What can hang from each mark:
z_566: z_88 z_470
z_938: z_88 z_892
z_892: z_98
z_470: z_98 z_187
z_98: z_88 z_253 z_470
z_187: z_88 z_470
z_253: z_98
z_88: z_98 z_187 z_938

Known rows, with every way that one mark hangs from another:
z_187{z_88{z_98 z_938{z_892}}}: 0.570  0.376  0.329  0.125  0.781  -0.263  -1.062  -1.288  -1.319  0.264  -0.713  -1.515  -0.839  -0.972  0.069  -2.265  2.533  -0.709  -0.664  0.140  -0.315  1.330  4.728
z_88{z_98 z_187}: 0.126  -0.017  1.084  0.056  0.973  0.061  -0.569  -0.742  -0.906  -0.084  -0.067  -0.309  1.629  -0.462  -0.263  -1.078  0.820  0.928  -0.422  -0.578  0.137  2.793  2.322
z_566{z_88{z_938{z_892}} z_470{z_98}}: 1.239  1.126  2.651  0.503  1.208  -1.461  -0.377  -1.115  -0.183  1.291  -2.271  -1.365  -3.615  -2.041  0.710  -1.059  1.666  0.978  1.426  -0.354  -0.333  -0.951  -1.468
z_938{z_88{z_187}}: -0.993  0.039  0.140  -0.057  0.518  0.429  -0.505  -0.841  0.431  0.039  0.327  0.238  -0.087  -0.413  0.113  -2.005  0.622  0.288  -0.778  0.023  0.338  3.130  0.509
z_253{z_98{z_88 z_470}}: 0.962  -2.063  1.393  0.488  -1.092  -1.704  0.051  -0.488  0.620  0.111  -0.032  -0.916  0.059  1.457  0.274  -0.050  -3.049  -2.041  -0.568  -0.065  -0.429  -0.455  2.025
z_892{z_98{z_253 z_470{z_187}}}: 0.592  -1.064  2.502  0.134  3.696  -3.193  -1.160  -0.183  0.470  -0.065  -0.334  0.198  0.037  2.268  1.284  -2.374  -0.797  0.788  -0.440  -0.453  1.106  -0.406  -0.787
z_470{z_187}: -0.223  -0.615  1.258  -0.151  0.611  0.118  0.189  -0.212  -0.126  0.059  -0.505  -0.155  0.068  0.833  -0.408  -2.120  0.188  0.246  0.033  0.031  0.135  0.203  -0.422
z_187{z_88{z_98 z_938} z_470}: -0.094  0.961  -0.527  0.643  1.038  -0.505  -1.101  -1.667  -0.907  -0.254  -0.818  -0.067  -0.470  -2.108  0.990  -4.444  1.805  -0.979  -1.045  -0.584  0.260  1.467  3.410
z_98{z_88}: -0.007  -0.119  0.119  0.191  0.197  -0.675  0.051  -0.225  -1.082  -0.009  0.102  -0.364  0.079  -0.238  0.119  -0.175  -2.086  -0.960  -0.388  -0.159  -0.242  -0.166  1.884
z_88{z_938{z_892}}: -0.107  -0.232  0.250  -0.366  0.190  -0.018  -0.185  -1.010  -0.141  0.463  -0.545  -1.380  -2.119  -0.712  -0.164  -0.162  1.511  -0.611  -0.196  -0.400  0.655  -0.259  2.837
z_98{z_88{z_938} z_470}: -0.190  -0.126  1.026  0.053  0.340  -1.567  -0.217  -1.205  -0.962  -0.069  -0.181  -0.532  -1.593  0.943  0.673  0.138  -2.467  -2.019  -0.931  -1.656  1.163  0.288  3.509
z_187{z_88{z_98}}: 0.755  0.520  0.033  0.572  0.523  -0.196  -0.911  -0.292  -1.100  -0.186  -0.158  -0.068  1.308  -0.297  0.233  -2.110  0.878  -0.230  -0.439  0.527  -0.892  1.541  1.844
z_187{z_88{z_938} z_470{z_98{z_253}}}: -0.172  0.149  0.383  0.842  3.105  -0.925  -0.783  -2.152  -0.247  -0.166  -1.714  0.501  -1.819  -1.197  0.904  -4.793  1.626  0.093  -1.069  -0.793  0.669  0.300  2.194
z_187{z_470}: -0.330  0.370  -0.806  0.427  0.251  -0.647  0.080  -0.439  0.397  -0.083  -0.404  0.073  0.030  -1.480  0.650  -2.627  0.316  -0.778  -0.212  0.272  0.379  -0.586  -0.374
z_98{z_88{z_187 z_938} z_253 z_470}: -0.782  -0.773  1.557  -0.017  2.734  -2.239  -0.555  -2.089  -0.557  -0.083  0.326  -0.661  -1.175  0.613  0.379  -1.443  -1.881  -1.748  -1.070  -2.777  1.990  2.032  4.538
z_892{z_98}: 0.551  -0.292  0.493  -0.076  1.001  -1.280  -1.185  -0.045  0.289  0.014  -0.337  0.306  -0.249  -0.083  1.066  -0.048  -0.087  1.593  -0.180  -0.130  -0.122  -0.359  -0.355
z_566{z_88{z_187}}: -0.439  0.916  0.129  0.245  0.615  -0.584  -0.400  -1.104  0.656  0.414  -0.239  -0.619  -1.287  -0.531  -0.069  -1.969  0.555  0.329  0.853  -1.149  0.007  1.118  -1.908
z_98{z_253 z_470}: 0.402  -0.166  0.829  0.206  2.020  -2.074  -0.228  0.074  0.210  -0.148  0.407  0.082  0.333  1.523  0.531  -0.127  -0.897  -1.145  -0.264  -0.306  1.124  -0.092  -0.091
z_187{z_88{z_98{z_253 z_470} z_938}}: 0.759  0.472  1.146  0.406  2.672  -2.059  -1.162  -1.285  -1.046  -0.260  0.043  0.041  -0.099  0.856  0.773  -1.945  0.529  -1.446  -1.139  -1.219  0.858  1.789  3.563
z_187{z_88}: -0.314  0.051  -0.673  0.277  -0.041  0.101  -0.545  -0.563  0.112  -0.105  -0.211  0.000  -0.237  -0.171  0.181  -2.441  0.669  -0.714  -0.299  0.246  -0.671  0.505  0.490
z_253{z_98}: 0.799  -1.836  0.679  0.089  -1.150  0.085  0.069  -0.249  1.401  0.286  -0.029  -0.400  -0.139  0.138  -0.465  0.143  -0.087  -0.113  0.045  0.130  -0.614  -0.171  0.048
z_938{z_88{z_98 z_187} z_892}: 0.250  0.167  0.796  0.252  1.266  -0.114  -0.960  -0.483  -0.867  0.424  0.080  -1.269  1.012  -0.977  -0.018  -2.180  1.838  0.294  -0.712  1.454  0.011  3.357  2.893
z_88{z_187 z_938{z_892{z_98{z_470}}}}: -0.336  -1.092  1.871  -0.447  1.556  -2.136  -1.479  -2.036  0.833  0.387  -0.940  -1.603  -2.116  0.536  1.323  -1.746  0.939  0.620  -0.780  -1.504  1.338  1.187  3.408
z_88{z_98{z_470} z_187 z_938{z_892}}: 0.043  -0.211  2.101  -0.053  1.246  -1.139  -0.834  -1.615  -0.777  0.289  -0.598  -1.924  -0.272  0.426  0.191  -1.366  1.372  -0.503  -0.686  -1.076  1.224  2.465  5.109
z_938{z_88{z_98{z_253} z_187{z_470}}}: -0.194  0.753  0.160  0.729  3.495  -1.361  -0.986  -0.835  -0.529  -0.172  0.436  0.460  1.633  -2.099  0.766  -4.286  1.227  -0.270  -1.336  0.449  1.080  3.456  1.473
z_187{z_88 z_470}: -0.817  0.370  -1.382  0.737  0.156  -0.534  -0.501  -0.992  0.551  -0.234  -0.578  -0.042  -0.101  -1.539  0.836  -5.147  0.908  -1.383  -0.431  0.487  -0.174  -0.034  0.235
z_938{z_88{z_98}}: 0.776  1.083  0.466  0.337  0.770  -0.004  -0.662  0.451  -1.287  -0.026  0.420  0.511  1.206  -0.369  0.391  -0.171  0.494  0.293  -0.802  1.366  -0.259  2.371  0.778

Rows:
0.092  -0.829  2.088  0.218  2.699  -1.869  0.061  -0.168  0.194  -0.103  0.087  -0.106  0.334  2.340  0.101  -2.260  -0.762  -0.904  -0.225  -0.305  1.204  -0.061  -0.426 : z_98{z_253 z_470{z_187}}
-0.826  1.281  -0.667  0.629  0.785  -1.147  -0.515  -1.479  0.979  0.345  -0.508  -0.596  -1.180  -1.785  0.550  -4.670  0.897  -0.360  0.590  -1.030  0.552  0.579  -2.195 : z_566{z_88{z_187{z_470}}}
-0.855  -0.404  0.144  -0.065  0.579  0.072  -0.559  -0.751  0.330  0.532  0.027  -1.300  -0.354  -0.861  -0.051  -2.474  1.561  -0.089  -0.667  1.012  0.319  2.324  1.384 : z_938{z_88{z_187} z_892}
-0.405  -0.884  2.343  0.153  1.416  0.686  -0.430  -2.029  -0.615  -0.019  -2.281  0.151  -2.112  1.044  -0.116  -4.125  1.447  1.283  -0.891  -0.965  0.008  0.990  1.923 : z_470{z_98 z_187{z_88{z_938}}}
0.156  -2.593  2.033  0.471  -0.725  -0.872  -0.344  -0.994  1.752  0.035  -0.708  -0.622  -0.098  2.214  -0.055  -4.610  -0.206  -1.503  -0.342  0.273  -0.774  0.433  0.259 : z_253{z_98{z_470{z_187{z_88}}}}
-0.374  -0.778  0.030  0.575  3.941  -3.245  -1.522  -1.587  -0.106  -0.177  -0.299  -0.180  0.160  -1.911  1.483  -4.311  -1.480  0.062  -1.039  -1.105  1.020  0.512  2.263 : z_892{z_98{z_88{z_187{z_470}} z_253}}
0.903  -0.569  1.577  0.667  2.845  -1.279  -0.122  -0.439  -1.698  -0.122  -0.835  -0.074  0.096  0.554  0.050  -0.037  -1.937  0.565  -0.581  0.009  0.169  -0.498  1.806 : z_470{z_98{z_88 z_253}}
0.666  -0.210  2.772  0.356  1.164  -1.227  -0.280  0.051  -1.136  -0.103  -0.446  -0.320  1.710  2.237  0.227  -1.845  -0.451  -0.255  -0.326  0.126  0.341  1.136  0.975 : z_88{z_98{z_470{z_187}}}
-0.559  -0.242  0.839  0.533  1.441  -0.230  -0.521  -1.311  0.129  0.406  -1.693  -1.091  -0.517  -1.386  0.724  -5.009  1.848  0.947  -0.960  1.494  0.378  1.781  1.310 : z_938{z_88{z_187{z_470{z_98}}} z_892}
0.279  -0.709  3.260  0.711  1.378  -0.356  -0.350  -0.759  -0.361  0.366  -2.349  0.081  -0.281  -0.536  0.565  -4.924  0.716  1.164  0.399  0.471  -1.003  0.619  -1.191 : z_566{z_470{z_98 z_187{z_88}}}
0.795  0.254  2.564  0.482  3.380  -1.943  -0.582  0.326  -1.129  -0.073  0.414  0.483  1.642  2.052  0.580  -2.442  -0.333  -0.694  -0.968  1.016  1.027  2.310  0.412 : z_938{z_88{z_98{z_253 z_470{z_187}}}}
0.551  -1.288  2.572  0.345  3.800  -3.836  -1.112  -0.492  -0.603  -0.051  -0.226  -0.222  0.190  2.081  1.414  -2.364  -2.811  -0.211  -0.782  -0.508  0.909  -0.670  1.147 : z_892{z_98{z_88 z_253 z_470{z_187}}}
0.869  -0.482  1.252  0.346  3.188  -4.003  -1.277  -0.315  -0.475  -0.137  0.262  -0.059  0.015  1.276  1.686  -0.370  -3.089  -0.504  -0.826  -0.498  0.816  -0.718  1.603 : z_892{z_98{z_88 z_253 z_470}}
-0.157  -0.954  2.369  0.343  3.458  -0.184  -0.651  -1.959  -0.628  -0.042  -1.704  0.375  -1.875  1.040  -0.191  -4.196  1.515  1.148  -0.832  -1.121  0.484  0.960  2.034 : z_470{z_98{z_253} z_187{z_88{z_938}}}
-0.070  -2.475  1.028  0.157  -0.677  -0.335  -0.135  -1.470  0.742  0.243  -0.032  -1.074  0.205  -0.448  -0.715  -1.337  -1.615  -0.631  -0.499  -0.761  -0.549  1.401  3.024 : z_253{z_98{z_88{z_187}}}
0.943  -0.456  1.279  0.159  2.924  -3.353  -1.277  -0.136  0.538  -0.187  0.138  0.428  -0.067  1.455  1.611  -0.207  -1.011  0.504  -0.528  -0.430  0.998  -0.525  -0.489 : z_892{z_98{z_253 z_470}}
-0.649  -0.232  2.030  0.025  0.997  -0.441  -0.645  -1.589  0.097  0.394  -1.189  -0.020  -1.783  -1.652  0.495  -4.623  1.372  -0.753  0.152  -1.219  0.036  1.224  0.663 : z_566{z_470{z_187{z_88{z_938}}}}
0.148  -1.237  1.808  0.185  1.479  -2.401  -1.537  -0.832  0.590  0.233  -1.313  -1.362  -0.739  1.782  1.450  -5.244  0.650  -0.190  -0.509  0.919  -0.251  -0.608  0.939 : z_938{z_892{z_98{z_470{z_187{z_88}}}}}
0.238  -0.076  1.363  0.472  1.219  0.017  -0.728  -0.431  -1.308  -0.175  -0.783  -0.223  1.394  0.526  -0.167  -4.215  1.112  0.089  -0.496  0.544  -0.804  1.555  1.605 : z_470{z_187{z_88{z_98}}}
0.439  -0.171  1.921  0.353  3.059  -2.046  -0.712  -0.613  -0.670  -0.195  0.467  -0.223  2.016  1.073  0.253  -1.264  -0.149  -0.198  -0.572  -0.775  1.204  2.633  2.206 : z_88{z_98{z_253 z_470} z_187}
-0.279  -0.108  0.188  0.716  1.100  -0.322  -0.717  -2.170  -0.308  0.164  -2.485  -1.155  -2.423  -1.459  0.816  -5.177  2.428  -0.145  -0.933  0.278  0.077  -0.358  3.136 : z_187{z_88{z_938{z_892}} z_470{z_98}}
-0.363  -0.367  1.736  0.398  0.773  -0.584  -0.373  -0.585  0.206  0.385  -0.969  -0.159  -0.109  -1.288  0.618  -5.025  0.815  -0.590  0.572  0.249  -0.632  0.768  -1.093 : z_566{z_470{z_187{z_88}}}
-0.264  -0.767  3.237  0.260  1.547  -0.732  -0.404  -2.240  -1.187  0.485  -2.049  -0.422  -1.575  -2.031  0.529  -1.557  -0.979  0.950  -0.270  -2.044  0.365  2.194  3.182 : z_566{z_470{z_98{z_88{z_187 z_938}}}}
-0.198  1.850  0.277  0.543  1.735  -1.057  -0.902  -2.183  -0.348  0.240  -0.774  -0.489  -1.460  -2.390  0.597  -3.917  1.757  -0.078  -0.030  -2.030  0.949  2.070  1.022 : z_566{z_88{z_98 z_187{z_470} z_938}}
0.367  -0.469  1.145  0.195  2.348  -2.779  -0.379  -1.133  -0.948  0.280  0.137  -1.764  -1.671  0.650  0.505  -0.360  -1.506  -2.727  -0.857  -0.851  1.548  -0.745  4.497 : z_98{z_88{z_938{z_892}} z_253 z_470}
0.642  -0.545  1.141  0.301  1.049  -3.007  -1.064  -0.360  -0.467  -0.213  -0.283  -0.120  -0.209  1.200  1.753  -0.213  -3.147  -0.219  -0.762  -0.324  0.144  -0.574  1.570 : z_892{z_98{z_88 z_470}}
-0.998  -0.891  0.766  -0.286  0.766  -0.449  -0.471  -2.081  -0.819  0.392  -0.487  -2.249  -1.881  -1.201  -0.183  -1.638  -0.009  -1.058  -0.829  -1.464  0.805  1.300  5.716 : z_98{z_88{z_187 z_938{z_892}}}
0.433  -0.290  0.771  0.911  3.238  -1.931  -0.108  -0.764  -1.321  -0.193  -1.248  0.010  0.251  -0.791  0.731  -2.631  -1.662  -0.133  -0.764  0.213  0.537  -0.950  1.549 : z_187{z_470{z_98{z_88 z_253}}}
-0.912  -0.050  0.831  0.606  1.407  0.118  -0.463  -1.451  0.111  0.011  -1.444  0.600  -0.189  -1.109  0.793  -4.475  0.845  1.428  -1.085  0.515  0.550  2.556  0.220 : z_938{z_88{z_187{z_470{z_98}}}}
-0.403  -0.943  0.900  -0.005  1.595  -1.631  -1.297  -1.271  -0.324  0.057  -0.307  -0.412  0.043  -0.532  0.907  -1.669  -1.676  1.178  -0.828  -1.067  0.083  1.242  2.519 : z_892{z_98{z_88{z_187}}}
0.202  -0.084  2.169  -0.007  3.247  -1.824  -0.918  -1.584  -0.774  -0.142  0.152  -0.214  0.288  0.695  0.259  -0.864  0.524  -0.349  -1.020  -2.208  1.881  3.205  3.968 : z_88{z_98{z_253 z_470} z_187 z_938}
-0.377  -0.814  2.088  -0.064  1.675  -1.879  -1.581  -1.883  0.397  -0.087  -1.253  0.138  -2.056  1.720  1.573  -4.341  0.283  0.135  -1.025  -1.469  0.591  0.732  1.665 : z_892{z_98{z_470{z_187{z_88{z_938}}}}}
1.252  0.135  1.817  0.268  2.916  -2.349  -0.701  -0.691  -1.136  0.241  0.014  -1.361  -0.280  0.738  0.498  0.060  0.945  -1.235  -0.688  -0.414  1.271  0.531  4.052 : z_88{z_98{z_253 z_470} z_938{z_892}}
-0.619  -0.556  1.391  0.367  3.560  -0.835  -0.483  -2.480  0.021  -0.049  -1.603  0.257  -1.554  -1.211  0.390  -3.718  1.399  1.313  -1.030  -1.932  1.701  1.626  2.450 : z_88{z_187{z_470{z_98{z_253}}} z_938}
0.195  -0.458  -0.009  -0.205  1.119  -1.299  -1.817  -1.591  0.386  0.279  -1.028  -1.194  -2.642  -0.928  1.242  -2.655  2.054  0.358  -0.806  -0.290  -0.086  -0.182  3.104 : z_187{z_88{z_938{z_892{z_98}}}}
0.754  0.534  1.773  0.119  0.644  -1.134  -0.515  -0.739  -1.158  -0.148  -0.277  -0.091  -0.073  0.980  0.632  0.527  -0.062  -0.544  -0.766  -1.177  0.965  1.607  2.950 : z_88{z_98{z_470} z_938}
-1.289  -0.428  -0.458  0.495  0.927  -0.962  -0.250  -1.594  -0.361  -0.151  -0.413  -0.760  0.322  -1.841  0.535  -4.277  -1.185  -1.315  -0.779  -0.739  0.582  1.115  2.660 : z_98{z_88{z_187{z_470}}}
0.605  -0.034  0.230  0.014  1.163  -1.386  -1.362  0.154  0.338  0.505  -0.225  -0.604  -0.884  -0.666  1.386  -1.164  0.949  1.014  -0.758  1.905  -0.263  0.250  0.200 : z_938{z_88 z_892{z_98}}
